Every row comes from one small tree of marks. The marks that hang from a mark follow it in brackets, in the order of their numbers. Every link used is in the known rows. Which tree was each row made from?
Known rows:
j676(j438): -0.44,-0.03,0.09,-0.60,1.71,0.75,0.08,0.52,1.49,0.67,0.84,0.84,0.38,-0.30,-0.42,1.79,0.73,-0.01,0.32,0.24,-0.03,0.88,-0.29,-0.86,-0.20,0.28,0.28,0.46,0.10
j802(j438(j685)): -0.63,-0.39,-0.23,1.81,0.17,-1.20,0.41,-0.27,-1.98,0.07,-0.55,1.71,-0.34,-0.63,-0.60,-0.80,0.53,0.20,0.44,1.37,-0.18,-0.96,-0.32,-0.18,0.09,1.01,-0.74,-0.07,-0.63
j310(j438(j31 j350(j512) j676 j685)): -1.09,-5.22,-1.78,0.88,-1.08,-0.40,2.03,2.11,-2.08,-1.29,-2.06,3.74,3.49,-0.18,-0.62,-1.40,2.45,1.36,1.55,2.47,0.55,1.82,-0.87,-4.00,0.97,0.83,-0.43,0.53,-0.08
j264(j512(j31 j350) j740): 0.41,1.25,-0.98,-0.78,0.73,1.75,0.36,2.34,0.54,-1.47,1.07,0.06,-0.18,1.14,0.31,-1.11,-0.38,0.50,0.40,0.92,0.69,0.86,1.32,-0.85,2.06,3.13,0.78,1.10,0.48
j310(j438): -0.74,0.44,-0.76,0.90,0.39,0.32,0.08,0.62,0.52,0.64,1.45,0.35,1.15,-0.09,-1.07,0.14,0.64,-0.60,-0.12,-0.13,0.64,2.64,-0.29,-0.13,0.20,0.22,-0.24,-0.01,1.07
j676(j438(j310)): -0.81,-1.44,0.05,-0.80,1.77,0.59,0.22,0.92,1.17,0.30,0.51,1.16,0.15,-0.69,0.01,2.73,1.02,0.51,0.90,-0.36,-0.47,0.43,-0.46,-2.08,0.38,-0.02,1.45,0.14,0.00
j264(j438(j31 j350) j740): 0.49,-0.77,-1.39,-0.50,1.28,0.63,0.84,1.61,-0.61,-1.12,1.36,0.74,3.50,-0.17,-1.66,-1.19,0.83,0.94,0.57,0.73,0.78,1.79,0.18,-2.56,-0.09,0.87,0.80,0.50,1.56
j31(j438(j310 j350(j512) j676 j685)): -2.08,-5.49,-1.41,0.86,-2.72,-0.85,1.25,-0.45,-1.53,-2.81,-3.05,4.52,0.87,-0.02,-0.98,-1.59,1.06,1.91,0.22,3.17,-0.49,-1.47,-1.25,-4.23,1.56,0.72,-0.74,0.12,-0.21
j31(j438(j350 j676)): -1.38,-2.69,-2.01,0.36,-1.89,-0.69,0.81,-1.19,-0.38,-1.01,-1.59,2.74,0.92,0.82,-1.49,-1.68,0.30,0.70,-1.76,2.51,0.46,0.22,-1.79,-2.69,0.58,1.10,-1.91,0.55,0.41
j512(j31): 0.42,-0.26,-0.25,0.24,0.11,0.51,-0.32,1.31,-0.59,-0.07,-0.18,-0.50,-0.28,0.17,-0.41,0.45,-0.09,0.45,-0.75,0.13,0.56,0.19,0.40,0.08,1.55,0.83,0.93,0.40,-0.31
j308(j264(j512(j31(j438)) j740)): -0.18,2.43,-1.95,0.23,0.10,1.75,-1.06,1.02,0.80,-2.20,1.43,0.64,1.45,3.01,-0.97,-1.43,-3.00,1.02,0.21,1.22,-1.28,-1.47,0.72,-0.41,1.49,2.16,1.75,0.84,-0.10
j676(j438(j31 j310 j350)): -0.65,-4.68,0.00,-1.28,1.43,0.11,0.96,1.22,-0.16,0.37,-0.81,2.58,2.60,-0.61,-0.12,2.57,1.82,1.46,1.29,0.65,-0.13,1.70,-0.62,-4.20,0.56,0.21,1.67,1.37,-0.35
j438(j31 j310 j350 j685): -0.47,-5.99,0.06,0.15,-0.15,-1.48,1.00,0.83,-2.98,-1.10,-2.77,2.78,2.73,-1.05,-0.30,0.35,1.40,2.62,2.48,1.04,-0.47,-0.77,-0.36,-3.57,1.20,0.30,1.22,0.96,-0.95
j350(j438(j310 j685)): -1.70,-2.54,1.00,1.41,0.00,-0.37,0.41,1.19,-1.85,-1.58,-1.77,2.10,0.15,-1.46,-0.31,1.48,0.59,1.08,0.96,0.74,-0.98,-3.01,0.04,-1.81,0.83,-0.48,-0.08,-1.24,-0.66
j308(j264(j740)): 0.16,2.09,-1.49,-0.50,0.68,1.09,-0.50,0.60,-0.05,-1.08,0.90,-0.51,-0.12,1.33,0.68,-0.79,-2.19,0.80,0.97,-0.26,-1.38,-1.94,0.52,-1.30,0.34,-0.17,1.44,0.28,-0.40
j512(j31 j350(j438(j310))): -1.36,-2.43,0.91,0.53,-0.47,1.17,0.68,2.26,-1.16,-0.86,-1.77,0.67,-2.30,-1.10,-0.58,2.01,1.14,0.61,-1.31,0.24,0.73,0.73,0.81,-2.25,3.03,0.48,0.68,0.36,-0.38
j264(j438 j512(j350) j740): 0.05,2.54,-1.32,-0.50,1.58,2.07,0.73,1.68,1.77,-1.83,2.28,-0.14,0.59,0.84,-1.26,-1.77,0.15,-0.19,1.15,0.73,0.76,2.41,1.16,-0.31,0.29,2.53,0.23,0.23,1.96
j308(j264(j438(j310 j350(j512) j676) j740)): -0.61,-1.30,-3.29,-0.87,-0.32,1.92,1.33,1.85,-0.24,-2.93,-0.70,1.29,0.45,1.72,0.47,-1.67,-0.52,1.40,1.67,0.71,-0.93,-0.08,0.22,-5.32,0.77,-0.28,2.07,-0.70,0.51
j512(j31(j438(j310 j350 j676 j685))): -1.35,-4.76,-2.13,1.05,-1.42,-0.80,0.46,0.62,-2.05,-2.00,-2.83,2.98,0.50,-0.02,-1.95,-0.73,0.62,2.38,-0.64,2.49,0.29,-1.49,-1.17,-3.11,2.83,1.91,0.05,0.68,-0.50
j438(j310 j350 j676 j685): -1.06,-5.52,-2.24,-0.14,-0.76,-1.32,1.75,0.50,-2.48,-1.82,-3.71,2.81,0.40,-0.46,0.78,-0.94,1.31,2.33,2.08,1.62,-0.30,-2.08,-1.26,-4.67,1.03,0.82,-0.26,-0.32,-0.87
j802(j308(j264(j512)) j438(j31 j350 j676)): 0.11,-3.11,-2.29,0.00,-0.77,0.59,2.24,-0.06,-3.48,-0.38,-1.20,3.15,2.80,1.90,1.28,-0.69,0.44,0.21,1.26,2.67,-1.32,1.92,-1.52,-5.08,-1.30,3.08,0.70,0.63,-1.82
j685(j438(j310 j350(j512(j31)))): -1.40,-3.99,-0.88,-0.30,-0.34,-0.19,1.02,1.42,0.33,-1.28,-1.49,2.99,1.70,0.66,-0.30,1.44,1.51,1.27,0.77,1.37,0.05,1.51,0.94,-1.95,2.49,0.41,0.32,0.95,-0.07
j308(j264(j438 j512(j350) j740)): 0.09,3.14,-1.84,-0.46,1.44,2.64,0.26,1.28,1.61,-2.12,1.49,-0.50,-0.07,2.09,-0.98,-1.77,-1.57,0.34,1.90,0.38,-0.55,1.53,1.24,-0.63,0.46,1.61,1.45,0.57,0.89
j676(j438(j31 j310 j350(j512) j685)): -1.01,-6.11,0.49,-0.61,0.58,-0.01,1.37,1.62,-0.86,-1.03,-1.90,4.00,2.93,-1.04,0.11,1.77,2.25,2.15,2.61,1.73,-0.54,0.53,-0.05,-4.66,1.14,0.08,1.70,1.24,-0.79

Which tree is each row?
-0.26,0.81,-2.51,0.19,-0.26,0.89,-0.01,1.74,0.41,-2.39,1.13,1.48,1.70,2.00,-0.93,-1.91,-1.10,0.72,-0.74,2.19,-0.08,-1.36,-0.11,-1.34,1.32,3.55,0.20,0.04,0.56 -> j264(j512(j31(j438(j676))) j740)
-1.49,-3.70,-2.35,0.78,-1.27,-0.13,1.86,1.38,-1.01,-1.36,-1.61,3.38,1.86,0.09,-0.06,-1.88,1.98,0.79,1.36,2.40,0.76,1.56,-0.67,-3.51,0.86,0.80,-1.27,-0.07,0.35 -> j310(j438(j350(j512) j676 j685))
-0.35,-0.95,-0.57,0.37,-0.21,1.71,0.72,0.23,-1.96,-0.37,0.02,1.03,-1.41,0.76,0.71,1.07,0.03,-0.17,0.71,0.84,-1.13,2.25,-0.13,-2.86,1.14,3.05,2.53,1.00,-1.33 -> j802(j308(j264(j512(j31 j350))) j438(j310))
-0.27,-5.22,-0.85,1.54,-0.17,-1.27,1.75,0.79,-5.03,-0.76,-1.53,2.94,1.03,-1.94,0.06,1.26,2.67,0.83,1.27,1.69,-1.29,-0.89,-1.95,-4.21,-0.48,2.56,1.11,-0.36,-1.80 -> j802(j308 j438(j31 j310 j676 j685))
-1.49,-6.08,0.75,1.29,-1.52,-0.17,2.04,3.22,-3.03,-2.96,-3.62,3.90,1.53,-1.02,0.44,1.13,2.13,1.67,1.37,2.00,-1.35,-2.89,0.05,-4.60,0.98,-0.51,0.57,-1.47,-1.57 -> j350(j438(j31 j310 j676 j685) j512)
0.38,-2.94,-1.47,-0.45,-0.84,1.80,1.62,0.53,-1.74,-1.64,-0.83,1.51,2.23,0.61,-0.04,-0.28,1.21,0.46,1.37,1.55,-0.81,2.56,-0.63,-4.16,-0.65,0.91,1.64,0.19,-0.53 -> j802(j308(j264(j438(j31 j350(j512) j676))))
-1.15,-3.04,-2.81,-0.30,0.26,-0.98,1.58,0.39,0.21,-0.65,-1.84,2.71,1.68,0.96,-0.46,-0.04,1.32,0.85,0.64,2.17,0.22,0.83,-0.61,-1.60,0.51,1.17,-2.28,0.50,-0.26 -> j685(j438(j350 j676))
-1.24,-2.43,-0.82,-0.31,-0.30,-0.36,1.06,0.11,0.94,-0.78,-0.73,3.08,2.19,0.86,-0.34,0.23,1.14,0.43,0.72,1.93,0.14,1.98,0.68,-0.70,0.82,0.12,-1.48,1.00,0.19 -> j685(j438(j350(j512)))
-0.90,-4.71,-2.36,1.07,-0.10,-1.01,1.64,1.82,-2.33,-0.59,-1.88,2.98,3.45,-0.35,-1.17,-0.95,2.15,1.56,1.53,2.01,0.60,1.55,-1.38,-3.37,0.83,1.40,-0.82,0.63,-0.15 -> j310(j438(j31 j350 j676 j685))
-0.89,-6.44,-1.79,-0.08,-1.84,-0.30,1.91,2.03,-2.49,-2.73,-4.11,3.15,0.22,0.01,1.10,-0.95,1.64,2.48,1.51,2.29,0.09,-1.48,-0.29,-5.24,2.58,0.86,0.83,-0.19,-0.98 -> j438(j310 j350(j512(j31)) j676 j685)
-0.36,-3.37,0.11,0.40,-1.41,-0.59,1.82,0.38,-2.24,0.17,-1.03,3.09,1.80,0.29,0.32,-0.74,1.43,0.01,-0.31,2.08,0.30,2.29,0.12,-3.41,0.20,0.20,0.14,0.84,-0.47 -> j802(j438(j31 j350(j512)))
-1.44,-4.34,-0.05,-0.72,0.52,0.38,1.11,0.72,0.17,-1.10,-1.46,3.64,1.24,-0.82,0.49,1.20,1.88,1.61,2.31,1.66,-0.40,0.17,-0.01,-4.14,1.17,0.04,0.84,0.62,-0.16 -> j676(j438(j310 j350(j512) j685))
-1.30,-6.69,-1.79,-0.38,-0.53,-0.95,2.31,2.04,-0.83,-1.72,-2.71,4.23,3.02,0.63,0.06,1.32,2.50,1.70,1.64,2.04,-0.59,0.94,-0.15,-3.92,1.17,0.40,0.06,0.59,-0.80 -> j685(j438(j31 j310 j350(j512) j676))
-0.63,-0.99,0.42,0.91,-2.03,0.88,-0.29,0.70,0.40,-1.39,0.01,1.42,0.23,0.65,-1.51,-0.39,0.11,0.22,-1.88,1.64,0.28,0.57,0.48,-0.22,2.13,0.57,0.69,0.67,0.29 -> j350(j512(j31(j438)))
-0.58,-3.54,0.25,1.84,0.34,-1.71,0.76,1.05,-3.35,-0.23,-1.39,2.39,1.02,-1.22,-0.77,0.88,1.31,1.25,1.23,0.88,-0.88,-1.15,-0.38,-2.04,0.47,0.74,1.31,0.17,-1.22 -> j802(j438(j31 j310 j685))
-0.14,1.10,-0.61,-0.54,-0.02,1.64,0.08,0.06,0.93,-0.99,-0.90,0.13,-0.83,2.21,0.45,-0.89,-1.66,0.45,1.69,0.40,-0.90,1.08,0.88,-0.45,0.71,1.04,0.96,1.14,-0.76 -> j308(j264(j512(j350)))
-0.81,-5.05,-0.26,-0.09,-1.36,-0.07,1.03,1.33,-1.90,-2.03,-2.79,2.73,0.69,-0.45,0.69,-0.32,1.27,2.15,1.61,1.51,0.17,-0.60,0.65,-3.64,2.64,0.32,1.36,0.55,-0.56 -> j438(j310 j350(j512(j31)) j685)
-1.10,-2.78,0.43,1.45,-1.81,0.10,-0.32,0.93,-0.77,-2.25,-1.07,2.34,0.11,-0.20,-1.59,0.18,0.45,1.36,-0.43,1.65,-0.25,-0.99,0.49,-0.98,2.70,0.61,1.35,0.36,-0.25 -> j350(j512(j31(j438(j310 j685))))
-0.66,-3.98,-2.33,0.31,-0.25,-0.38,1.79,1.72,-1.41,0.22,-1.13,2.30,3.16,0.30,-0.64,-0.55,1.86,0.65,0.22,1.39,0.89,3.00,-1.39,-3.77,0.31,1.00,-0.44,0.60,0.29 -> j310(j438(j31 j350 j676))
-0.42,-3.75,0.43,-1.19,0.44,0.78,1.45,1.20,0.28,0.03,-0.51,3.01,2.93,0.06,0.29,1.36,1.85,0.77,0.76,1.69,0.24,2.51,0.14,-3.65,0.40,0.06,0.75,1.50,-0.19 -> j676(j438(j31 j350(j512)))
-0.78,-5.46,-1.83,-1.01,-2.03,0.46,1.99,2.07,-1.46,-1.86,-3.14,2.36,-0.11,0.69,1.65,-0.34,1.47,1.42,0.23,1.51,0.39,0.19,-0.17,-5.59,2.25,0.38,1.27,-0.26,-0.48 -> j438(j310 j350(j512(j31)) j676)
-1.17,-6.08,-2.30,-0.30,0.47,-1.49,1.82,1.51,-1.21,-1.04,-2.62,3.42,3.09,0.35,-0.50,1.61,2.11,1.99,1.47,1.60,-0.56,0.68,-0.82,-3.34,0.88,0.91,-0.20,0.86,-0.90 -> j685(j438(j31 j310 j350 j676))
-1.15,-3.85,-2.52,0.98,-1.16,0.27,1.74,2.28,-1.45,-1.48,-1.85,2.92,1.71,0.26,-0.43,-1.68,1.91,1.15,0.77,2.57,1.28,1.75,-0.52,-3.32,2.09,1.33,-0.59,0.28,0.23 -> j310(j438(j350(j512(j31)) j676 j685))
-1.18,-5.50,-0.29,-0.29,-0.12,-0.74,1.38,1.30,-0.23,-1.09,-1.66,3.85,3.52,0.33,-0.46,1.85,2.00,1.48,1.69,1.42,-0.55,1.75,0.62,-2.52,1.41,-0.13,0.49,1.18,-0.39 -> j685(j438(j31 j310 j350(j512)))
0.08,1.72,-1.27,0.46,0.44,1.08,0.26,-0.73,-2.14,-0.05,2.12,0.63,-0.31,0.23,0.75,-0.14,-0.94,-0.79,0.13,0.78,-1.50,0.09,-0.57,-2.63,-1.00,1.68,1.21,0.07,-0.64 -> j802(j308(j264(j740)) j438)
-1.15,-4.61,-0.19,-0.60,0.46,0.75,0.95,1.71,-0.22,-1.31,-1.59,3.22,0.93,-0.72,0.23,1.40,1.81,1.97,1.84,1.73,0.11,0.36,0.37,-3.97,2.39,0.63,1.52,0.99,-0.44 -> j676(j438(j310 j350(j512(j31)) j685))
-0.59,-3.99,0.62,0.22,2.18,-0.36,0.29,1.74,-0.76,-0.45,-0.81,2.34,1.98,-1.63,-0.89,2.90,1.70,2.01,2.41,0.48,-1.02,-0.85,-0.32,-2.28,0.74,0.53,1.94,0.76,-0.96 -> j676(j438(j31 j310 j685))
-1.76,-4.58,0.06,1.36,-1.64,0.54,1.50,3.46,-2.32,-3.13,-3.48,2.97,-0.36,-0.68,0.44,0.88,1.60,1.59,0.31,1.92,-0.65,-3.05,0.39,-4.03,2.40,0.14,0.59,-1.63,-1.33 -> j350(j438(j310 j676 j685) j512(j31))
